What can hang from each mark
J_150: J_898
J_623: J_578 J_898
J_515: J_451
J_810: J_217 J_451
J_281: J_898
J_898: J_150 J_227 J_281 J_438 J_623
J_217: J_767
J_451: J_515 J_810 J_832
J_578: J_623
J_438: J_832 J_898
J_832: J_438 J_451
J_227: J_898

Every row comes from one small tree of marks. The marks that hang from a mark follow it in brackets, in the order of their numbers. Every link used is in the known rows. Which tree was each row made from?
(in the rows, 128 means zero)
Known rows
J_451(J_515 J_810(J_217) J_832): [122 141 128 125 146 143 149 132 133 146 122 149 113 142 151 105  90  29
 103 162 138 131 104 102 117 100 137  82 114 148  89 124 115 121 123 123
 147 134]
J_810(J_217 J_451): [128 115 126 122 125 139 132 142 129 140 146 132 104 144 122  85 120  68
 122 140 140 145 119 103 117 106 123  84 129 156 123 135 114 100 137 133
 132 140]
J_451(J_810(J_217) J_832): [125 135 126 122 128 141 141 143 130 138 132 143 112 143 145  77  88  52
 108 168 134 147 113 117 113 100 154  94 121 150  99 125 111 124 131 126
 146 135]
J_281(J_898): [124 122 130 129 120 132 144 158 142 140 140 135 123 138 112  93 102  95
 121 122 131 163 121 119 120 140 118 111 141 137 120 132 122 118 125 131
 139 140]
J_150(J_898(J_281 J_438)): [132 122 116 114 101 124 159 155 141 134 122 147 125 133 128 100 120 157
 115 148 139 166 125 112 110 106 153 101 138 136 113 119  66 112  95 143
 116 113]
J_515(J_451(J_832(J_438(J_898(J_281))))): [126 118 121 128 126 126 150 150 164 137 120 141 120 128 133 106  89 117
 114 157 130 123 116 102 111  90 191 125 144 133  91 115 130 173 111 125
 109 146]
J_438(J_832(J_451) J_898(J_150 J_227)): [121 124 119 124  94 136 130 149 141 124  97 118 120 121 110 146 109 175
 111 121 121 167 130 114 127 126 159 139 138 117 121 139  92 165  75 122
 110 142]
J_451(J_810 J_832): [122 139 126 122 146 143 150 140 134 135 132 140 114 140 146  89  94  88
 107 157 140 152 109 123 117 111 159 112 120 138 112 123 117 139 126 132
 140 134]
J_281(J_898(J_438 J_623)): [134 124 118 120 101 123 157 184 131 125 129 136 124 132 117  96 109 148
 131 149 119 155 133 116 117 143 129  97 154 130 136 134  96 112 104 140
 120 124]
J_451(J_515): [119 130 125 128 148 134 155 126 147 144 131 139 113 133 127 133 115  94
 110 123 142 126 110 108 121 131 122 112 117 130 113 129 119 117 113 131
 134 142]
J_515(J_451(J_810(J_217) J_832(J_438))): [126 132 134 133 130 141 148 162 138 139 127 152 104 141 148  85  71  73
 110 192 133 120 115  98 109  92 173  99 122 146 105 107 134 140 116 120
 123 137]
J_623(J_578 J_898(J_227 J_281)): [127 120 121 105 128 115 142 166 111 139 118 125 127 126 123 101 141 177
  96 151 109 150 130 107 113 111 170 119 127 148 126 146  95 130 113 132
 113 126]
J_810(J_217(J_767) J_451(J_832)): [132 116 132 140 139 143 126 141 125 149 141 148 103 156 139  95  93  36
 121 131 142 138 108  97 118 109 132  81 132 157 113 128 123 129 139 128
 141 140]
J_623(J_898(J_150 J_281 J_438(J_832))): [126 127 118 118 115 125 157 169 134 115 107 130 116 116 109 108 125 165
 114 151 130 159 138 112 112 121 168 106 140 138 113 134  90 147  75 133
  93 117]
J_438(J_832 J_898(J_150 J_227)): [123 123 119 135  86 136 129 153 139 121 123 116 114 129 100 125 121 187
 113 109 123 177 121 117 133 119 172 130 142 121 105 149  99 165  80 123
 114 140]
J_898(J_227 J_281): [131 124 116 113  95 129 146 151 133 137 131 136 112 132 114  98 131 159
 104 131 117 161 117 116 120 110 161 106 138 137 119 135  92 134 125 134
 127 128]
J_150(J_898(J_227 J_438)): [130 119 121 120  98 130 150 165 123 141 131 134 117 142 129 100 109 191
 113 131 126 166 122 110 126 118 159 110 131 127 129 130  59 112  83 141
 108 115]
J_810(J_217(J_767) J_451(J_515 J_832)): [130 121 134 143 157 145 135 131 126 156 132 153 105 154 145 117  96   9
 113 128 147 117 100  83 122 112 114  71 127 153 102 128 128 127 131 124
 141 139]
J_578(J_623(J_898(J_150 J_438))): [120 125 125 113 146 121 178 177 142 126 120 123 119 118 135 121 112 112
 109 123 135 152 139 115 109 131 158 124 133 146 141 137  73 118  58 142
  89 127]
J_515(J_451): [128 116 123 135 115 131 147 144 142 141 144 136 106 134 125 111 114 114
 123 151 133 124 121 117 117 125 158 122 129 128 134 120 126 127 119 135
 121 147]
J_898(J_150 J_227 J_281 J_623): [143 131 106 109  63 128 154 180 138 118 109 139 111 117 114  94 136 204
 105 164 111 171 124 108 117 123 185 101 147 139 128 126  82 148 105 137
 121 120]
J_451(J_810(J_217) J_832(J_438(J_898))): [119 129 130 120 143 135 138 145 149 129 125 140 120 141 144  85  74  71
 105 147 140 143 113 109 113  85 158 111 125 145  83 130 116 141 110 119
 128 144]
J_578(J_623): [115 119 125 121 135 125 162 141 148 142 144 131 118 132 129 132 124  91
 108 109 144 157 124 122 113 124 136 125 134 138 131 133 108 113 103 135
 133 145]
J_150(J_898(J_281)): [130 116 117 113  99 127 149 145 150 142 128 149 127 133 127  95 125 140
 108 144 146 169 118 113 110 106 150 113 136 140 103 112  94 120 115 137
 134 126]
J_281(J_898(J_227 J_438 J_623)): [137 125 118 118  82 126 152 195 115 129 129 130 120 136 115  81 111 183
 123 144 102 164 130 112 126 138 144  90 157 127 142 142  82 118  99 139
 114 118]
J_438(J_832): [116 122 123 137 118 135 138 133 137 137 140 130 111 135 107 126 123 144
 121 126 141 155 121 125 123 130 138 122 130 125 113 134 133 134 112 126
 135 143]
J_832(J_438): [118 126 130 124 148 131 155 151 152 134 134 139 111 130 120 118  93 141
 110 125 145 138 119 112 116 130 141 130 118 136 124 121 125 124 110 128
 121 144]
J_578(J_623(J_898(J_150 J_227 J_281))): [126 117 122 102 105 121 165 178 138 135 117 129 121 117 127 102 135 131
  90 126 119 175 130 107 111 111 177 116 144 152 127 133  78 139  82 135
 105 124]
J_832(J_438 J_451(J_515 J_810)): [112 142 138 113 177 138 162 145 149 132  94 150 118 123 147 150  84  94
  93 154 151 124 118  94 111 120 114 121 101 129 124 109 114 125  99 125
 122 137]
J_227(J_898(J_281 J_438 J_623(J_578))): [139 129 104 124  98 115 169 164 111 113 107 133 132 121 122 140 147 252
 121 168 118 158 142 108 107 130 166 111 134 133 119 139  64 124  93 144
 120 119]
J_898(J_438 J_623): [133 127 111 115 111 122 161 164 133 122 129 132 111 129 127 108 119 174
 127 150 127 141 130 123 115 134 153 107 135 127 141 133  89 111 101 144
 114 127]
J_451(J_810): [122 135 128 120 135 137 147 143 135 124 136 138 111 138 131  95 116 107
 108 143 143 158 117 126 117 115 140 116 117 134 123 128 107 120 123 136
 135 135]

Which tree is each row?
[129 116 135 140 145 138 132 133 126 143 136 149 101 151 132 122 117  35
 115 115 149 124 107  83 122 116  95  73 124 149 115 133 118 107 130 129
 137 139] : J_810(J_217(J_767) J_451(J_515))
[135 128 119 124  88 132 154 187 148 121 117 139 121 123 113  91 107 142
 122 154 127 167 127 110 117 152 142 108 151 139 127 124 108 132 105 134
 130 134] : J_281(J_898(J_150 J_623))
[125 135 125 118 158 120 161 179 122 119 103 122 123 118 127 125 112 164
 112 156 123 136 140 109 110 143 167 128 115 147 141 143  76 124  67 138
  88 126] : J_623(J_578 J_898(J_150 J_438))
[111 138 131 125 149 142 147 129 133 134 100 141 118 127 133 160 112  99
 103 153 147 142 120 108 119 119 111 114 115 118 117 120 121 132 101 122
 136 135] : J_438(J_832(J_451(J_515 J_810)))
[136 123 136 149 116 138 131 152 124 139 135 159 100 154 153  91  82  35
 114 174 134 126 112 106 114 103 161  94 128 143 110 114 119 141 129 125
 138 137] : J_515(J_451(J_810(J_217(J_767)) J_832))
[124 129 129 109 127 133 138 140 133 130 113 144 115 133 141 106  95  62
 106 168 136 148 128 118 105 111 126 105 116 143 129 121  94 106 124 129
 138 138] : J_832(J_451(J_810(J_217)))
[115 114 127 109 156 116 172 161 134 139 138 123 120 127 140 116 118 100
 112 113 135 144 136 121 110 122 144 121 132 140 141 142  87 106  78 142
  99 132] : J_578(J_623(J_898(J_438)))
[129 120 108 126  62 130 132 165 136 113 119 118 115 124 104 119 134 227
 117 130 118 171 127 115 129 124 178 126 151 119 111 146 100 163  80 127
 116 136] : J_438(J_832 J_898(J_150 J_227 J_623))
[113 147 136 125 182 146 167 147 146 140 114 150 115 135 148 123  77  87
  96 151 149 126 102  96 118 110 143 109 109 135  97 114 131 141 107 124
 129 134] : J_451(J_515 J_810 J_832(J_438))
[146 132 102 124  76 126 178 170 135 103 104 138 120 114 118 121 134 236
 124 158 123 167 137 106 111 133 178 105 140 133 115 126  58 140  81 149
 111 115] : J_227(J_898(J_150 J_281 J_438 J_623))
[129 119 111 114 100 115 131 161 121 125 122 115 128 130 123 122 142 222
 112 141 109 150 129 114 121 121 172 132 137 127 128 155  89 132 101 133
 123 141] : J_438(J_898(J_227 J_623(J_578)))
[134 114 105 106  87 116 143 143 154 119 127 132 126 124 121  96 140 161
 118 139 128 155 126 122 110 106 163 115 151 131 107 136 102 138 121 138
 130 140] : J_438(J_898(J_281 J_623))
[135 129 105 111  94 114 147 166 147 104  95 130 133 112 115 127 146 203
 111 166 120 159 134 109 106 120 180 128 145 141 111 139  83 150  91 134
 120 135] : J_438(J_898(J_150 J_281 J_623(J_578)))
[123 118 122 122  95 133 142 158 119 146 106 132 122 132 126 138 102 203
 114 144 129 171 133 109 124 121 147 116 135 115 135 123  72 125  69 130
 108 116] : J_150(J_898(J_227 J_438(J_832(J_451))))
[141 137 107 111  80 120 153 187 123 116  94 135 120 114 114 120 146 234
 102 183 103 169 131 103 112 129 190 109 140 145 131 135  77 144  98 134
 121 117] : J_898(J_150 J_227 J_281 J_623(J_578))
[121 128 131 125 173 148 152 151 143 147 133 136 109 139 135 102  83 105
 114 140 150 138 109  94 119 112 148 107 124 149 120 119 141 140 126 129
 119 139] : J_810(J_451(J_832(J_438)))
[122 118 121 113 131 122 147 144 167 123 124 138 123 126 115 110 112 143
 109 120 139 148 121 111 111 101 152 128 137 134  96 131 112 145 111 129
 115 144] : J_832(J_438(J_898(J_281)))
[135 111 111 110  71 127 144 166 129 145 134 138 120 137 132  88 124 218
 111 144 129 171 120 109 121 121 164 115 138 128 127 120  90 117 105 139
 130 126] : J_150(J_898(J_227 J_623))
[126 129 123 115 142 127 164 171 138 120 118 125 112 122 127  98 103 137
 117 138 130 137 133 115 115 135 164 120 123 142 136 134  81 126  77 141
  88 127] : J_623(J_898(J_150 J_438))
[137 125 108 132  88 135 165 159 137 115 121 132 117 119 120 121 125 218
 122 142 136 163 130 111 117 148 165 129 127 131 117 124  92 138  95 142
 129 137] : J_227(J_898(J_150 J_623))
[133 122 118 103 103 126 151 174 135 127 115 130 114 120 118  84 124 161
  97 142 114 163 125 107 116 115 181 115 134 149 123 131  89 148 102 135
 103 123] : J_623(J_898(J_150 J_227 J_281))
[129 116 114 110  90 122 134 142 142 129 132 126 120 133 113  95 133 157
 106 114 116 164 118 118 122  98 166 117 144 130 104 145  85 145 117 133
 122 136] : J_438(J_898(J_227 J_281))
[122 132 126 128 171 150 153 128 135 156 132 135 111 140 142 119 106  57
 114 137 147 124 101  92 126 114 128  87 122 143 111 127 129 133 128 132
 131 139] : J_810(J_451(J_515 J_832))
[126 134 136 140 150 143 140 134 129 143 123 161 108 153 156 110  86  20
 100 142 142 125 101  97 118 109 124  82 117 144  92 125 115 129 120 122
 151 135] : J_451(J_515 J_810(J_217(J_767)) J_832)
[125 124 120 105 130 116 181 177 146 121 111 132 123 113 131 116 126 111
 104 134 128 162 139 110 103 115 167 109 142 152 129 134  64 127  64 142
  91 119] : J_578(J_623(J_898(J_150 J_281 J_438)))
[121 127 131 131 143 136 147 155 151 130 126 137 117 138 149 101  75 105
 111 160 141 127 113 107 116  89 182 130 128 128 101 115 129 164 104 126
 111 146] : J_515(J_451(J_810 J_832(J_438(J_898))))
[130 129 135 139 133 140 132 144 127 135 132 157 107 155 148  89  84  43
 108 148 139 148 109 114 114 108 142  93 122 147 103 125 112 134 127 125
 149 135] : J_451(J_810(J_217(J_767)) J_832)
[141 132 104 126  87 124 166 169 127 110  97 137 130 111 117 141 147 248
 112 174 124 169 138 102 106 138 179 124 132 143 111 128  77 145  94 138
 131 127] : J_227(J_898(J_150 J_281 J_623(J_578)))
[134 118 119 117  78 128 142 185 123 137 135 132 121 135 113  83 114 166
 117 140 110 166 123 114 126 136 139 102 155 132 132 136 109 123 120 134
 133 131] : J_281(J_898(J_227 J_623))
[127 115 116 112 103 122 143 166 144 123 131 126 118 129 123  99 112 216
 112 123 122 148 122 107 122 116 169 131 140 124 120 139 108 142  97 131
 110 143] : J_832(J_438(J_898(J_227 J_623)))
[137 136 111 119  99 128 167 178 141 109 111 134 108 119 122 112 116 181
 124 161 126 148 133 116 113 144 168 108 136 132 142 127  72 126  81 144
 106 123] : J_898(J_150 J_438 J_623)
[142 126 103 123  70 130 169 160 143 111 110 139 121 114 116 118 138 218
 117 156 130 173 131 108 110 132 174 115 139 138 105 121  85 145 103 142
 129 129] : J_227(J_898(J_150 J_281 J_623))
[131 122 129 131  99 131 137 151 130 130 139 143 102 141 137  84 110  70
 116 181 131 133 122 113 111  98 153  96 124 142 119 119 113 114 126 131
 130 137] : J_515(J_451(J_810(J_217)))
[117 143 136 124 165 143 157 144 141 142 114 155 113 139 149 110  72  53
  98 163 142 123 105  89 114  97 136  89 111 148  88 116 125 128 113 116
 135 133] : J_451(J_515 J_810(J_217) J_832(J_438))
[123 118 122 104 127 118 171 168 153 130 118 134 124 113 129 111 130  96
  98 130 135 165 133 111 103 116 163 121 140 156 122 128  93 133  86 137
 110 131] : J_578(J_623(J_898(J_150 J_281)))
[125 128 125 117 136 127 146 178 116 131 110 118 120 121 122 109 119 188
  98 148 112 147 132 103 119 136 179 134 116 147 138 145  92 136  84 131
 101 131] : J_623(J_578 J_898(J_150 J_227))
[118 139 128 121 134 135 148 149 121 118 104 134 116 129 130 144 103 139
 116 160 138 158 134 122 116 120 132 113 123 118 137 127  91 128  88 131
 116 124] : J_898(J_438(J_832(J_451(J_810))))
[116 136 135 110 161 135 155 156 146 125 105 146 117 127 141 128  82 120
 101 156 148 144 126 111 107 120 131 132 109 131 137 111 112 126 106 128
 122 139] : J_832(J_438 J_451(J_810))
[139 126 107 107  96 111 160 175 123 125 102 144 135 124 132 116 140 226
 115 187 127 163 137 105 103 115 168 104 142 138 125 125  59 109  86 143
 116 108] : J_150(J_898(J_281 J_438 J_623(J_578)))
